What can hang from each mark:
z344: z3 z964
z964: z285 z330 z344
z285: z3
z3: z285 z372
z121: z3 z330 z864
z864: z964
z330: z964

Every row comes from one small tree of marks. The marks that hang from a mark follow it in brackets, in the order of their numbers. Every link used is in the known rows. Which tree was each row made from?
Known rows:
z964[z285 z344]: [-2.22 -4.15  1.62  1.47  1.07 -5.07 -6.48 -1.28  1.45  2.54  1.25  4.92
 -1.80  2.11  2.59  2.81 -2.58 -2.43  3.84 -5.01 -3.36 -1.87  0.10  1.45]
z964[z285[z3[z372]] z344]: [-3.24 -3.12  1.11  1.55  0.36 -3.01 -5.08 -0.35 -0.39  5.35  1.20  5.21
 -1.49  0.70  3.13  3.38 -2.45 -2.27  4.16 -4.87 -4.64 -2.58  0.92  1.75]
z344[z3 z964[z285 z330]]: [-1.00 -4.70  2.43  2.69  1.99 -4.04 -2.95 -3.24  3.86  4.54 -0.21  6.20
 -1.13  0.40  2.13  1.61 -1.06 -1.40  5.65 -4.49 -7.15  0.88  1.53  2.18]
z121[z330 z864]: [-3.07 -3.71 -0.30  0.75  2.99  0.23 -1.68 -3.84 -3.26 -2.24  1.09  4.77
 -2.87  0.74  1.88  3.80  1.39 -1.66  1.90 -2.02 -1.38 -2.74  0.77  1.45]
z121[z3[z285]]: [-4.57 -5.73 -0.38  0.13  3.59 -1.16 -7.15 -5.85 -0.75 -4.60  2.10  5.65
 -1.97 -3.14  1.94  1.90 -1.13 -0.25  3.41 -5.04 -0.87 -3.38 -0.13  5.08]
z121[z864[z964[z285[z3] z330]]]: [-4.73 -3.92 -1.15  0.45 -0.21 -1.09 -3.35 -0.58 -1.82  2.65  2.02  5.53
 -1.39 -1.81  3.98  3.91  0.55 -1.59  4.86 -4.39 -5.12 -0.02  0.48  3.89]
z864[z964[z344[z3[z372]]]]: [-3.66 -3.53 -0.28  2.28  4.41 -2.36 -4.98 -1.29 -0.92  1.50 -1.47  5.18
 -4.57 -3.87  3.20  4.20 -0.61 -2.23  3.98 -4.58 -3.02 -3.11 -0.31  2.03]
z344[z3[z372] z964[z330]]: [-1.38 -4.35  0.58  3.38  4.09 -2.14 -2.27 -4.96  2.40  4.31 -2.43  6.12
 -1.92 -2.86  1.93  2.26  0.31 -1.99  5.19 -3.60 -6.23 -1.36  2.01  2.02]
z330[z964[z344[z3[z372]]]]: [-1.38 -5.15  0.40  1.95  5.47 -3.88 -6.13 -2.62  0.36  1.72 -5.86  3.70
 -3.66 -2.03  4.33  3.68  0.17 -1.58  3.57 -3.50 -4.35 -5.82  0.75  0.96]
z964[z285[z3] z344]: [-3.13 -3.42  1.49  0.83  0.33 -3.48 -5.44 -0.31  0.66  3.66  2.58  4.95
 -1.41  2.13  3.14  3.20 -2.68 -2.08  4.24 -5.18 -4.31 -1.99  0.13  1.57]
z344[z3[z285 z372] z964[z330]]: [-1.12 -3.32  2.14  3.05  4.14 -1.78 -2.69 -5.21  2.78  7.09 -2.05  7.65
 -2.06 -2.79  1.11  1.51  0.75 -2.85  5.24 -4.21 -5.30 -0.55  2.13  0.22]
z121[z3[z285 z372] z864[z964]]: [-5.59 -4.82 -1.12  0.79  1.75 -1.10 -6.36 -2.28 -3.93  0.79  0.33  6.54
 -4.19 -4.39  2.96  3.23  0.32 -1.21  3.11 -4.42 -1.48 -2.27  1.14  4.35]
z344[z964[z330]]: [-2.21 -5.69 -2.85  1.47  3.19 -2.38 -3.67 -6.56  3.51 -1.80  3.13  6.09
 -0.20  0.17  1.89  2.54  0.14 -1.59  5.48 -4.16 -3.57  0.14  0.50  4.17]
z3[z285 z372]: [-3.22 -2.45  0.65  1.90  4.50  0.36 -4.35 -5.64 -2.08  4.20 -1.08  6.92
 -1.47 -5.81  0.86  2.22  0.68 -2.14  3.36 -4.22 -1.77 -3.19  1.83  2.17]
z121[z330[z964[z285]] z864]: [-2.07 -4.70  0.04  1.15  2.40 -1.51 -2.52 -1.72 -3.21  0.28 -1.79  4.75
 -2.97  1.67  3.45  4.09  1.31 -0.61  2.36 -2.04 -3.62 -2.78  1.62  1.70]
z964[z285 z330]: [-3.33 -5.01 -0.88  1.30  0.22 -0.91 -3.45 -3.02  1.18  1.95  1.68  6.15
  1.69 -1.78  2.71  2.67 -0.69 -1.57  6.35 -5.09 -7.04 -0.76  0.42  4.95]
z964[z285 z330 z344[z3[z372]]]: [-1.91 -3.92  2.04  2.74  0.41 -2.81 -4.24 -0.28  2.39  8.49 -2.62  6.14
 -1.15 -0.58  2.86  2.87 -1.21 -4.05  6.14 -5.02 -7.53 -2.50  0.56 -0.02]
z3[z285]: [-3.10 -2.96  1.45  0.39  4.26 -0.66 -5.03 -5.79  0.04  0.51  1.67  6.39
 -1.12 -2.94  1.00  1.76  0.18 -1.85  3.51 -4.85 -1.00 -1.94  0.27  1.88]
z344[z964]: [-2.02 -5.15 -1.41  1.47  4.10 -3.72 -4.59 -6.42  2.24 -2.86  2.99  5.30
 -1.50  0.64  1.64  2.36 -0.72 -0.70  3.71 -3.90 -1.89 -0.12  0.88  4.18]
z285[z3]: [-4.81 -3.51 -1.01  0.02  3.03  0.88 -3.14 -4.33 -1.63 -2.17  3.26  4.25
 -0.36 -3.07  3.01  3.31 -0.49 -0.20  3.91 -4.24 -3.57 -3.36  0.21  4.72]
z330[z964[z344[z3]]]: [-1.34 -5.34  0.65  1.47  5.32 -4.26 -6.41 -2.61  1.09  0.38 -5.00  3.54
 -3.51 -1.05  4.45  3.55  0.03 -1.43  3.66 -3.68 -4.06 -5.36  0.16  0.87]
z330[z964]: [-2.40 -5.93 -1.64  0.97  5.28 -2.62 -5.59 -4.42 -0.51 -2.86 -3.01  3.68
 -1.69 -2.90  4.30  3.61  0.55  0.33  3.72 -3.55 -3.83 -4.62  0.66  4.49]
z964[z344[z3]]: [-1.92 -3.64  2.60  1.56  4.38 -3.61 -5.68 -2.94  1.85  1.16 -1.68  3.98
 -3.61 -0.31  2.29  2.88 -1.05 -3.02  3.33 -4.23 -2.50 -4.22 -0.46 -0.72]
z330[z964[z285[z3] z344]]: [-2.18 -5.21 -0.07  1.00  2.53 -4.19 -6.28 -0.89  0.22  2.06 -1.98  4.14
 -1.91  0.51  4.97  3.78 -1.08 -0.76  4.19 -4.39 -5.20 -3.80  0.64  2.46]

Which tree is each row?
[-2.18 -4.32  0.56  1.61  3.14 -1.54 -4.34 -3.06  3.59  2.57 -1.74  5.24
 -1.75 -0.93  2.68  3.15  0.13 -4.36  5.89 -4.61 -4.90 -3.93 -1.00 -0.55]
z964[z330 z344[z3]]
[-3.67 -7.06 -2.10  0.46  3.11 -1.01 -4.62 -3.05 -3.83 -5.71 -1.30  4.38
 -4.24  0.77  3.82  4.16  0.81  0.33  1.97 -2.18 -1.90 -4.91  0.82  3.99]
z121[z3 z330[z964] z864]
[-3.93 -4.57 -2.04  1.67  1.20 -2.21 -4.94 -0.19  0.86  2.48  1.40  6.52
 -1.90 -1.50  3.67  4.22 -0.97 -2.50  6.11 -5.62 -5.04 -0.78 -0.78  3.50]
z864[z964[z285 z330 z344]]
[-1.53 -5.71 -0.01  1.40  2.96 -5.21 -6.95 -1.46  0.83  1.49 -2.94  4.16
 -2.24  0.59  4.56  3.53 -0.94 -1.00  3.99 -4.27 -4.69 -3.70  0.61  2.38]
z330[z964[z285 z344]]
[-3.51 -3.78 -0.91  1.58 -0.75 -0.89 -3.79 -0.55  1.41  7.01  1.15  6.38
  0.44  0.03  3.44  3.70 -1.25 -3.69  6.65 -5.27 -7.05 -2.24  0.39  1.83]
z964[z285[z3[z372]] z330 z344]
[-0.84 -3.76  3.23  3.61  2.99 -4.92 -3.43 -3.07  1.10  6.02 -2.10  5.79
 -2.67 -1.10  1.90  1.78 -1.59 -0.71  3.70 -3.80 -6.21 -0.11  3.04  2.34]
z344[z3[z372] z964[z285]]
[-3.84 -4.27 -1.37  1.75  3.52 -1.22 -4.34 -1.43  1.17  1.38 -0.60  5.81
 -3.13 -3.27  3.50  4.25  0.06 -2.96  5.77 -5.06 -4.34 -2.50 -1.18  2.03]
z864[z964[z330 z344[z3]]]
[-5.05 -3.67 -1.11  1.12  1.71 -1.10 -3.83 -0.65 -2.44  0.50  2.65  5.61
 -1.81 -3.50  3.72  3.96 -1.39  0.23  4.60 -5.22 -4.76 -0.53  0.24  5.95]
z864[z964[z285[z3]]]
[-3.53 -4.12 -0.10  2.09  1.54 -2.42 -4.49  0.44  1.04  4.23 -0.34  6.27
 -2.63 -1.97  3.66  3.95 -1.04 -2.66  6.02 -5.55 -5.97 -1.04 -0.59  2.36]
z864[z964[z285 z330 z344[z3]]]
[-2.61 -5.01 -1.59  1.40  0.69 -2.51 -3.11 -4.09  2.83  1.71  4.25  6.59
  0.71  1.43  2.55  2.49 -1.00 -1.05  6.01 -4.80 -5.75  1.42  1.16  4.61]
z344[z964[z285[z3] z330]]
[-4.18 -4.54 -0.47  1.08  2.61  1.09 -3.63 -3.96 -4.96 -0.56  0.03  6.58
 -4.09 -1.36  1.45  3.20  0.95 -1.44  1.76 -2.63 -0.60 -3.89  1.68  2.39]
z121[z3[z285 z372] z330 z864]
[-1.95 -5.52 -1.55  1.79  1.23 -3.48 -3.75 -4.70  3.41  0.97  3.19  6.59
  0.33  1.39  2.09  2.25 -0.96 -1.29  5.75 -4.63 -5.17  1.54  1.11  4.53]
z344[z964[z285 z330]]
[-3.64 -3.69 -0.61  1.67  3.55 -1.01 -4.51 -1.54  1.32  2.84 -0.40  6.55
 -3.19 -3.29  3.15  3.89  0.26 -3.45  5.77 -5.36 -3.99 -2.10 -1.13  1.22]
z864[z964[z330 z344[z3[z285]]]]
[-5.84 -6.60 -3.13  0.13  0.90 -1.25 -5.91 -2.20 -1.99 -3.89  1.98  5.22
 -2.95 -2.89  4.04  3.77  0.22 -0.80  4.40 -4.43 -3.10 -2.06 -0.39  6.00]
z121[z3 z864[z964[z330]]]
[-2.24 -5.02 -0.46  1.47  2.62 -3.77 -6.00 -0.80 -0.42  3.41 -2.91  4.32
 -2.10 -0.35  4.93  3.93 -0.92 -0.88  4.18 -4.16 -5.50 -4.29  1.16  2.61]
z330[z964[z285[z3[z372]] z344]]
[-2.60 -4.89 -1.96  1.90  0.82 -2.12 -2.82 -4.05  2.09  2.90  3.27  6.82
  0.56  0.34  2.48  2.66 -0.93 -1.21  5.96 -4.56 -6.04  0.96  1.69  4.76]
z344[z964[z285[z3[z372]] z330]]
[-1.82 -5.07 -1.48  1.56  5.74 -0.91 -3.36 -3.92 -1.38 -3.11 -1.88  4.65
 -3.27  0.68  2.89  4.37  0.57 -1.21  2.77 -2.55 -1.91 -5.31  0.21  1.47]
z121[z330[z964[z344]]]
[-0.75 -4.19  3.83  2.62  2.79 -5.60 -3.90 -3.13  2.52  3.41 -0.26  5.29
 -2.42  0.84  2.00  1.42 -1.88 -0.51  3.82 -4.23 -5.63  0.69  1.89  2.07]
z344[z3 z964[z285]]
[-3.44 -4.07 -0.49  0.86 -0.85 -1.51 -4.22 -0.61  2.38  5.24  2.40  6.14
  0.54  1.45  3.53  3.46 -1.46 -3.54  6.69 -5.60 -6.71 -1.67 -0.41  1.71]
z964[z285[z3] z330 z344]
[-1.26 -4.70  1.16  2.34  3.98 -2.87 -2.84 -5.09  3.86  1.68 -0.53  5.77
 -1.66 -0.77  1.95  1.97  0.00 -1.76  5.27 -4.04 -5.71 -0.56  0.88  1.77]
z344[z3 z964[z330]]
[-1.09 -5.11  1.68  2.31  3.46 -5.11 -6.22 -0.72  0.40  4.30 -5.55  4.15
 -3.02 -0.79  4.51  3.39 -0.83 -1.15  3.88 -3.96 -5.95 -4.45  1.33  1.28]
z330[z964[z285 z344[z3[z372]]]]
[-2.32 -4.03  0.24  2.31  3.33 -1.03 -4.00 -3.11  2.54  4.40 -3.01  5.46
 -1.96 -2.31  2.59  3.38  0.33 -4.61  5.76 -4.36 -5.31 -4.54 -0.26 -0.39]
z964[z330 z344[z3[z372]]]
[-4.29 -4.32 -1.09  0.77 -0.51  0.61 -2.47 -2.19  0.32  3.05  2.91  6.21
  2.10 -1.77  3.40  3.01 -0.83 -1.21  6.67 -5.24 -7.84 -0.95  0.51  5.10]
z964[z285[z3] z330]
[-2.40 -4.35 -0.58  1.88  1.72 -3.64 -3.76 -3.88  0.96  1.84  3.20  5.89
 -0.82  0.83  2.30  2.41 -1.78 -0.22  4.22 -4.30 -4.39  0.76  2.05  4.67]
z344[z964[z285[z3[z372]]]]
[-1.24 -4.76  1.13  1.84  5.45 -3.70 -6.33 -2.64  0.57  3.09 -5.69  4.45
 -3.61 -2.13  3.96  3.35  0.42 -2.00  3.63 -3.83 -3.94 -5.42  0.76  0.14]
z330[z964[z344[z3[z285 z372]]]]
[-3.77 -4.06 -0.58  1.62  2.03 -3.64 -5.85 -0.21 -0.44  1.37  1.51  5.56
 -3.21 -1.03  3.46  4.00 -1.80 -1.63  4.36 -5.34 -3.31 -1.02 -0.40  3.41]
z864[z964[z285 z344]]
[-2.86 -6.30 -1.10  0.88  5.01 -0.64 -5.98 -4.18 -1.57 -4.19 -0.79  6.08
 -4.21  0.64  2.57  3.41 -0.13 -0.75  2.76 -3.59 -0.51 -5.67  0.00  2.17]
z121[z3[z285] z330[z964[z344]]]
[-3.61 -3.73  0.10  1.77  4.30 -2.76 -5.19 -1.33 -0.20  0.23 -0.59  5.01
 -4.42 -2.87  3.28  4.07 -0.77 -2.09  4.02 -4.77 -2.67 -2.71 -0.82  1.95]
z864[z964[z344[z3]]]
[-4.55 -4.78 -2.43  1.57  1.47 -0.81 -3.68 -1.34 -0.63  0.95  1.71  6.49
 -0.75 -3.83  3.57  3.90 -0.52 -0.86  6.11 -5.37 -5.80 -0.30 -0.15  5.88]
z864[z964[z285 z330]]
[-2.35 -4.56 -0.21  1.36  1.57 -3.98 -4.01 -3.95  1.53  0.56  4.33  5.70
 -0.60  1.79  2.22  2.28 -1.91 -0.07  4.26 -4.49 -4.11  1.16  1.54  4.55]
z344[z964[z285[z3]]]
[-1.18 -4.88  1.40  1.34  5.43 -4.05 -6.61 -2.65  1.39  1.79 -4.73  4.23
 -3.60 -1.11  3.97  3.19  0.20 -1.76  3.69 -4.01 -3.61 -5.05  0.26 -0.02]
z330[z964[z344[z3[z285]]]]
[-5.19 -4.28 -2.54  1.21  0.93  0.30 -3.02 -0.80 -1.26  1.62  2.67  6.50
 -0.46 -3.82  4.02  4.15 -0.53 -0.72  6.33 -5.51 -6.48 -0.33 -0.08  6.04]
z864[z964[z285[z3] z330]]
[-4.40 -3.60 -0.68  1.27  1.46 -2.57 -5.05  0.39 -0.97  2.12  2.35  5.54
 -2.89 -1.05  3.84  4.32 -1.85 -1.39  4.68 -5.47 -3.98 -1.14 -0.37  3.55]
z864[z964[z285[z3] z344]]
[-2.09 -3.31  1.26  2.09  3.33 -0.69 -4.30 -3.20  2.85  6.55 -2.79  6.55
 -2.02 -2.32  2.02  2.80  0.61 -5.17  5.83 -4.73 -4.67 -3.95 -0.25 -1.66]
z964[z330 z344[z3[z285 z372]]]
[-4.99 -5.87 -1.58  0.80  0.98 -0.80 -3.93 -0.89 -4.77 -3.73  2.13  5.68
 -4.56  0.28  3.23  4.27 -0.46  0.05  2.48 -3.24 -2.07 -2.00  0.54  4.98]
z121[z3 z330 z864[z964[z285]]]
[-2.07 -3.52  1.72  1.44  3.16 -1.21 -4.66 -3.31  3.83  4.59 -1.40  6.28
 -1.81 -0.89  2.11  2.64  0.39 -5.02  5.92 -5.08 -4.27 -3.37 -0.98 -1.69]
z964[z330 z344[z3[z285]]]
[-4.42 -6.01 -1.40  0.34  2.41 -0.08 -3.90 -3.80 -3.88 -6.08  1.69  4.78
 -3.83  0.63  2.35  3.66  0.24 -0.34  1.82 -2.49 -0.89 -3.83  0.45  3.97]
z121[z3 z330 z864]
[-4.47 -4.25 -1.96  0.50  1.60 -0.88 -3.76 -2.21 -1.41  0.10  1.11  5.26
 -2.05 -2.73  3.55  4.00  1.39 -2.03  4.44 -3.97 -3.57 -0.92  0.02  3.57]
z121[z864[z964[z330]]]
[-4.11 -3.24 -0.48  0.96  1.40  0.39 -1.21 -0.44 -4.52  0.65  2.01  5.72
 -3.35  0.49  2.93  4.62  0.64 -0.97  2.74 -2.86 -2.98 -0.98  0.92  2.61]
z121[z330 z864[z964[z285[z3]]]]
[-1.74 -4.09  2.49  2.07  0.35 -3.30 -4.61 -0.46  3.44  6.77 -1.28  5.84
 -0.95  0.81  2.97  2.70 -1.40 -3.93  6.30 -5.32 -7.22 -1.91 -0.19 -0.17]
z964[z285 z330 z344[z3]]
